Each row was made from one path, in order. Every step used is in the known rows, and no mark comes twice. Write each row's path.
In the rows, 128 means zero.
Known rows
fira, zilot, vusu: [ 96 144 123 105 107 168 121 145 132 168 158 162 105 113 144 160 138 126
 155]
vusu, vumusu, zilot, bivop: [ 94 148 160 111 107 143 121 124 145 162 180 168 117 112 129 132 157 146
 124]
mefe, bivop: [108 164 127 126  94 129 125 156 140 129 145 168 143 115 125 146 157 146
 126]
vusu, vumusu, zilot, mefe, bivop: [ 88 137 178 129 106 118 121 139 148 126 157 177 103 107 135 133 160 157
 153]
zilot, vumusu, vusu: [126 187 124 124  89 112 132 157 146 173 182 150 124 115 136 166 140 128
 176]
mefe, bivop, zilot, vumusu: [104 183 128 124 104 114 129 171 140 155 175 153 161  93 139 135 143 136
 117]
zilot, vusu, vumusu: [116 175 122 118 118 145 122 131 148 162 157 157 139 124 141 142 150 137
 173]
fira, bivop, zilot, vusu: [ 86 171 121 115  92 140 120 161 140 236 152 156 148 107 144 147 153 128
 144]
vumusu, vusu: [115 154 115 123  84 125 124 143 140 174 166 160 122 123 134 177 151 126
 161]
vusu, vumusu, zilot: [ 96 132 139 102 114 131 114 135 150 138 185 161 119 120 135 140 151 118
 125]
mefe, bivop, fira, zilot, vusu: [108 171 152 114  93 142 131 143 135 161 159 156 117 130 133 166 134 153
 147]
bivop, mefe, zilot: [ 86 162  93 131  81 146 125 157 136 195 169 162 128 104 136 165 142 119
 139]
zilot, mefe, bivop, fira, vumusu, vusu: [122 189 161 153  77  91 148 129 153 157 137 173 122 131 129 157 126 172
 215]
bivop, zilot, vusu: [ 95 163 105 114 101 163 117 142 133 201 157 155 157 104 151 164 146 119
 139]
vumusu, zilot: [ 88 132 129 103  94 153 112 145 144 151 169 164 118 115 133 158 148 109
 116]
vumusu, zilot, mefe, bivop: [ 81 138 168 129  86 140 120 148 139 139 145 180 104 100 134 151 156 150
 141]
bivop, mefe, zilot, vumusu, vusu: [102 198 110 135  67 108 137 159 138 217 199 145 109 101 141 175 132 131
 176]
mefe, zilot, vusu: [ 94 200 116 120  96 168 120 139 142 225 148 149 131 111 144 166 142 131
 136]
bivop, fira, vumusu: [121 179 116 124 101 127 135 134 162 149 144 165 154 140 125 140 113 125
 165]
bivop, fira, vumusu, zilot: [101 160 135 107  95 132 130 126 161 148 162 160 130 138 129 145 112 118
 146]
vusu, vumusu: [115 151 116 121 120 127 119 143 154 139 164 164 145 123 131 137 153 124
 145]

Write each row's path
[111 175 113 121  93 109 127 158 140 196 194 144 146 101 147 166 135 116
 151]	bivop, zilot, vumusu, vusu
[101 154 114 137  76 156 130 148 127 169 161 180 130 102 126 152 157 146
 159]	zilot, bivop, mefe
[ 94 177 124 120  96 144 123 144 127 182 152 155 157 102 147 155 155 148
 126]	mefe, bivop, zilot, vusu
[103 143 132 105 127 145 123 135 141 156 171 160 108 118 145 144 141 132
 165]	fira, zilot, vusu, vumusu
[100 162 161 114  80 159 122 129 147 185 173 163 126 126 122 161 141 135
 116]	vumusu, zilot, bivop, fira
[ 87 162 151 112  95 149 133 120 145 157 151 174 115 109 129 125 131 149
 140]	fira, vumusu, zilot, bivop
[100 172 157 113  87 113 137 128 154 126 157 159 131 135 123 135 120 147
 135]	mefe, bivop, fira, vumusu, zilot
[100 153 185 131  98 113 125 134 157 141 167 170 117 125 130 146 145 154
 158]	vusu, vumusu, zilot, mefe, bivop, fira
[ 86 136 144 119  89 137 126 129 134 155 193 172 107 106 131 139 157 148
 150]	vusu, vumusu, zilot, bivop, mefe
[ 92 187 108 128  98 142 127 135 139 207 175 151 123 110 146 154 147 141
 176]	bivop, mefe, zilot, vusu, vumusu
[ 91 148 109 129  72 122 128 178 141 179 159 172 123 112 124 144 156 127
 171]	fira, bivop, mefe
[114 171 160 114 111 120 132 133 145 150 174 153 120 135 134 147 134 160
 159]	mefe, bivop, fira, zilot, vusu, vumusu
[ 95 137 140 116 103 161 126 145 130 164 161 177 108 103 128 145 145 138
 123]	fira, zilot, bivop
[116 178 154 117  99 113 136 167 148 135 180 153 120 122 126 145 121 141
 137]	mefe, bivop, fira, zilot, vumusu
[ 88 157 137 100  92 170 116 134 139 176 161 156 111 117 144 166 147 125
 145]	vumusu, zilot, vusu
[ 94 153 155 126  92 138 130 127 162 158 144 177 117 126 134 146 111 127
 182]	bivop, fira, vumusu, zilot, mefe
[122 195 137 132  95 137 142 122 157 171 142 171 151 132 120 132 119 152
 161]	zilot, bivop, fira, vumusu
[ 75 196 117 129  67 141 130 164 139 252 156 154 113 107 139 156 151 144
 171]	fira, bivop, mefe, zilot, vusu
[ 88 149 151 112  88 165 120 134 138 175 166 170 113 107 128 150 152 138
 112]	vumusu, zilot, bivop
[ 86 147 114 117  94 123 118 173 145 210 159 162 154 106 134 141 154 114
 118]	fira, bivop, zilot
[120 182 138 130  88 154 128 137 149 188 154 168 150 129 118 158 142 141
 137]	zilot, bivop, fira
[126 196 142 133  77  84 148 126 152 152 155 157 135 144 124 154 124 165
 176]	mefe, bivop, fira, vumusu, vusu
[ 93 190 132 131  93 162 124 141 141 223 152 164 132 103 128 148 148 144
 105]	mefe, zilot, bivop
[122 181 162 120  81  88 143 158 142 157 197 146 105 127 129 166 120 150
 159]	mefe, bivop, fira, zilot, vumusu, vusu
[121 178 136 129  87 123 128 152 150 145 152 161 153 134 119 158 144 144
 128]	mefe, bivop, fira
[ 99 197 163 110  84 130 138 116 151 152 150 152 123 136 133 144 121 164
 160]	mefe, bivop, fira, vumusu, zilot, vusu
[101 126 144 131 101 149 121 154 147 164 153 180 109 119 133 167 122 117
 169]	bivop, fira, zilot, mefe
[ 94 151 117 123  99 125 120 156 132 156 160 163 165 101 137 146 155 135
 101]	mefe, bivop, zilot
